What can hang from each mark
letop: koti
dapuf: teba
puvofab: fikubov
koti: lerav letop teba
lerav: koti
teba: dapuf fikubov koti kubu
kubu: teba

Known rows, with every way that one mark hangs from another
letop[koti[lerav teba]]: [ 2.69 -2.12 -1.22  3.64 -0.40  1.70  1.57  0.39  6.82 -0.88  2.96 -1.04
  1.96 -1.90 -3.88 -2.62]
lerav[koti[letop teba[kubu]]]: [ 0.26 -7.69  0.09  0.20  3.43  2.16  5.72 -0.35  3.11  0.58 -1.09 -1.08
  2.63 -2.47 -2.32 -1.16]
koti[teba]: [ 0.85 -4.87  1.31  1.91  1.76  0.14  3.58  1.64  2.86  1.34 -0.26 -1.64
  2.23 -4.32 -1.01 -0.26]
kubu[teba]: [-0.80 -1.84 -0.16  1.50  2.93  2.23  1.64  0.86  1.11  1.23  3.38 -1.33
 -0.07 -4.82  2.51  1.83]
koti[lerav]: [-0.79  0.97 -2.25  1.92  1.40  0.72  0.97 -2.78  1.78 -2.14  3.15 -1.64
 -0.53  2.04 -2.72 -3.27]
lerav[koti[letop teba[dapuf]]]: [-1.22 -2.70  2.97  0.92 -1.69  0.94  5.33 -0.02  2.05  2.36 -1.05 -3.51
  3.96 -4.59 -1.89 -2.98]
dapuf[teba]: [ 0.62 -1.43  0.61  2.03 -1.60  0.68  2.16 -2.01  0.10  1.30 -0.19  1.36
 -0.52 -6.24  2.37  0.36]
koti[lerav letop teba[fikubov kubu]]: [-0.62 -6.92 -4.15  2.90  7.50  2.66  6.73 -0.63  3.32 -1.41  3.23 -5.03
  0.99 -2.62 -5.35 -5.05]
dapuf[teba[koti]]: [-0.74 -1.02 -0.44  2.31  0.40  2.80  3.45 -1.76  0.67  2.90  1.49  0.50
 -0.94 -3.74  2.93  0.27]
puvofab[fikubov]: [-2.23  1.46  1.66 -1.54 -3.21  0.02  1.96  0.41  1.88  1.79 -1.02  0.49
 -1.17  0.88 -0.39 -1.97]
kubu[teba[dapuf fikubov koti]]: [-4.64  0.36 -1.49  1.51  4.40  4.68  4.74  3.97 -1.69  4.91  6.49 -5.16
 -0.30 -4.56  2.90 -1.73]
koti[letop teba[kubu]]: [ 1.40 -7.71 -1.84  0.70  5.32  0.34  5.26  0.69  2.33  0.41 -0.92 -2.07
  2.76 -3.96 -2.48 -1.34]
koti[lerav letop teba[dapuf fikubov kubu]]: [-1.79 -5.16 -4.15  2.51  6.02  1.70  7.96  0.88  0.82  0.19  3.72 -6.32
  2.40 -4.09 -5.22 -7.73]
teba[koti]: [-1.65  0.57 -1.04  0.33  2.34  2.24  1.67  0.18  0.83  1.95  1.81 -1.38
 -0.49  2.62  0.60 -0.14]
koti[letop teba[fikubov kubu]]: [ 0.23 -7.82 -1.88  1.10  6.14  1.87  5.82  2.04  1.47  0.91  0.31 -3.15
  1.70 -4.32 -2.52 -1.86]
letop[koti[lerav teba[dapuf kubu]]]: [ 2.33 -4.21 -4.53  2.29  2.17  1.20  4.11  2.21  3.10 -0.31  3.58 -1.02
  2.68 -2.33 -4.21 -5.51]
lerav[koti[letop teba[dapuf kubu]]]: [-0.78 -6.04  0.03 -0.07  2.17  1.63  6.67  0.79  0.68  2.00 -0.77 -2.20
  3.63 -3.70 -2.16 -3.62]
letop[koti[lerav]]: [ 1.81  2.09 -2.50  2.04 -1.96  1.68 -1.53 -1.41  4.36 -2.09  3.16  0.33
 -0.06  1.98 -2.92 -2.14]
koti[lerav letop teba[dapuf kubu]]: [-0.44 -5.17 -3.94  2.00  5.24  0.14  7.29 -0.73  1.64 -0.26  2.46 -5.06
  3.26 -3.32 -5.19 -7.07]
teba[dapuf fikubov koti[lerav] kubu]: [-4.37 -1.12 -7.28  0.77  7.38  4.16  6.25  1.98 -3.30  1.13  6.67 -4.18
 -1.30  3.14 -2.33 -7.45]

Rows
[-1.06 -5.98 -2.15  0.56  4.72  0.79  6.92  3.45 -1.21  2.20  0.93 -4.47
  2.94 -5.91 -2.29 -4.62]  koti[letop teba[dapuf fikubov kubu]]
[-2.09 -3.19 -5.53  3.24  6.01  5.28  6.49 -3.29  0.83  0.58  4.98 -2.22
 -2.05 -2.25 -0.73 -3.78]  dapuf[teba[fikubov koti[lerav letop] kubu]]
[-3.92 -0.90 -5.01 -1.17  5.84  3.22  5.32  2.54 -3.90  2.82  3.09 -3.96
 -0.13  1.15 -0.74 -4.71]  teba[dapuf fikubov koti[letop] kubu]
[-4.48 -0.14 -6.81  0.59  6.85  3.96  6.17 -0.01 -2.13  1.05  5.89 -5.69
 -0.47  2.69 -3.30 -7.60]  teba[dapuf fikubov koti[lerav letop] kubu]
[ 1.15 -4.30 -4.91  2.59  2.90  2.65  4.65  3.88  2.48  0.14  4.59 -2.13
  1.59 -2.74 -4.17 -5.99]  letop[koti[lerav teba[dapuf fikubov kubu]]]
[-3.12 -0.30 -0.76  1.34  2.20  2.66  3.55  3.74 -2.26  3.18  4.99 -4.15
  0.01 -6.96  2.42 -1.30]  kubu[teba[dapuf fikubov]]
[ 0.03 -5.45 -2.87  1.66  3.37  2.72  4.22  0.25 -2.17  0.65  1.40  1.78
 -2.06 -5.74  1.97 -0.84]  dapuf[teba[fikubov kubu]]
[-4.17  1.38 -3.00  2.81  4.62  3.99  4.98  0.07  0.77  2.58  8.09 -5.43
  0.04 -2.44  0.73 -3.71]  kubu[teba[dapuf koti[lerav]]]
[-1.50 -3.53  0.63  1.82  1.17  0.81  5.13  4.33 -0.65  2.96  1.12 -4.02
  2.32 -6.28 -0.99 -3.71]  koti[teba[dapuf fikubov]]
[ 0.30 -6.98 -2.22  0.34  4.69 -0.47  6.28  3.95 -1.13  2.04  0.45 -1.78
  3.00 -4.71 -1.29 -3.76]  koti[teba[dapuf kubu]]
[-0.14 -4.23  3.21  1.26 -0.56  1.90  4.16 -0.93  4.40  1.22 -1.39 -2.43
  3.13 -3.40 -2.08 -0.45]  lerav[koti[letop teba]]
[-5.51  1.96 -3.18  3.21  4.99  5.33  5.55 -0.19  0.80  2.73  8.41 -8.10
 -0.03 -3.45 -0.10 -4.36]  kubu[teba[dapuf fikubov koti[lerav letop]]]
[-2.01 -6.42 -0.44  0.21  2.83  2.64  7.24  2.23 -0.16  2.06  0.30 -3.40
  2.71 -4.24 -2.30 -4.07]  lerav[koti[letop teba[dapuf fikubov kubu]]]
[-2.66 -0.41 -2.40  4.53  2.37  5.03  4.83 -2.58  1.38  1.28  5.31 -2.23
 -2.36 -2.80  0.64 -3.04]  dapuf[teba[fikubov koti[lerav]]]
[-1.94 -4.15 -5.85  3.39  6.40  5.44  6.46 -1.55 -0.08  0.66  5.70 -0.73
 -2.82 -1.75  0.35 -3.62]  dapuf[teba[fikubov koti[lerav] kubu]]
[-1.37 -0.15 -2.16  4.18  1.36  3.31  4.32 -3.89  2.45  1.29  3.96 -1.16
 -1.23 -2.26  0.58 -2.31]  dapuf[teba[koti[lerav]]]
[-4.97  3.07 -3.55  1.98  2.67  3.57  4.27  0.74 -1.41  1.85  6.43 -5.72
 -0.75  2.05 -1.78 -6.75]  teba[dapuf fikubov koti[lerav]]
[-2.50  2.45 -2.71  1.81  2.97  2.77  2.29 -3.99  3.35 -0.18  3.82 -4.48
 -0.03  3.77 -2.85 -3.26]  teba[koti[lerav letop]]
[-1.07 -7.67 -0.28  0.71  4.26  3.69  6.26  0.96  2.30  0.87 -0.20 -2.06
  1.59 -3.06 -2.28 -1.51]  lerav[koti[letop teba[fikubov kubu]]]
[-1.15 -5.36  2.38  1.85  0.87  3.38  4.71  2.03  2.67  1.60  0.56 -1.95
  1.30 -3.36 -0.85 -0.74]  lerav[koti[teba[fikubov]]]
[-4.87  1.30 -1.33  1.46  3.79  4.60  4.79  2.15 -0.97  4.55  5.96 -6.51
  0.18 -5.12  2.00 -1.88]  kubu[teba[dapuf fikubov koti[letop]]]
[-0.97 -7.23 -2.63  0.68  5.25  1.01  6.85  5.42 -2.12  2.44  1.72 -2.65
  1.92 -5.21 -1.33 -4.26]  koti[teba[dapuf fikubov kubu]]
[ 2.70 -6.55 -2.78  1.32  3.10  2.74  2.77  4.89  3.09  0.99  1.53  0.63
  0.95 -3.23 -1.86 -0.64]  letop[koti[teba[fikubov kubu]]]
[-1.06 -1.16 -0.67  2.97  0.93 -0.49  5.64 -1.76  3.24  0.33  2.29 -6.51
  3.98 -4.41 -4.53 -6.54]  koti[lerav letop teba[dapuf]]
[ 0.60 -0.98 -1.78  3.69 -1.01  2.23  3.22  2.54  3.77  0.87  4.26 -3.31
  1.99 -3.60 -3.83 -5.38]  letop[koti[lerav teba[dapuf fikubov]]]
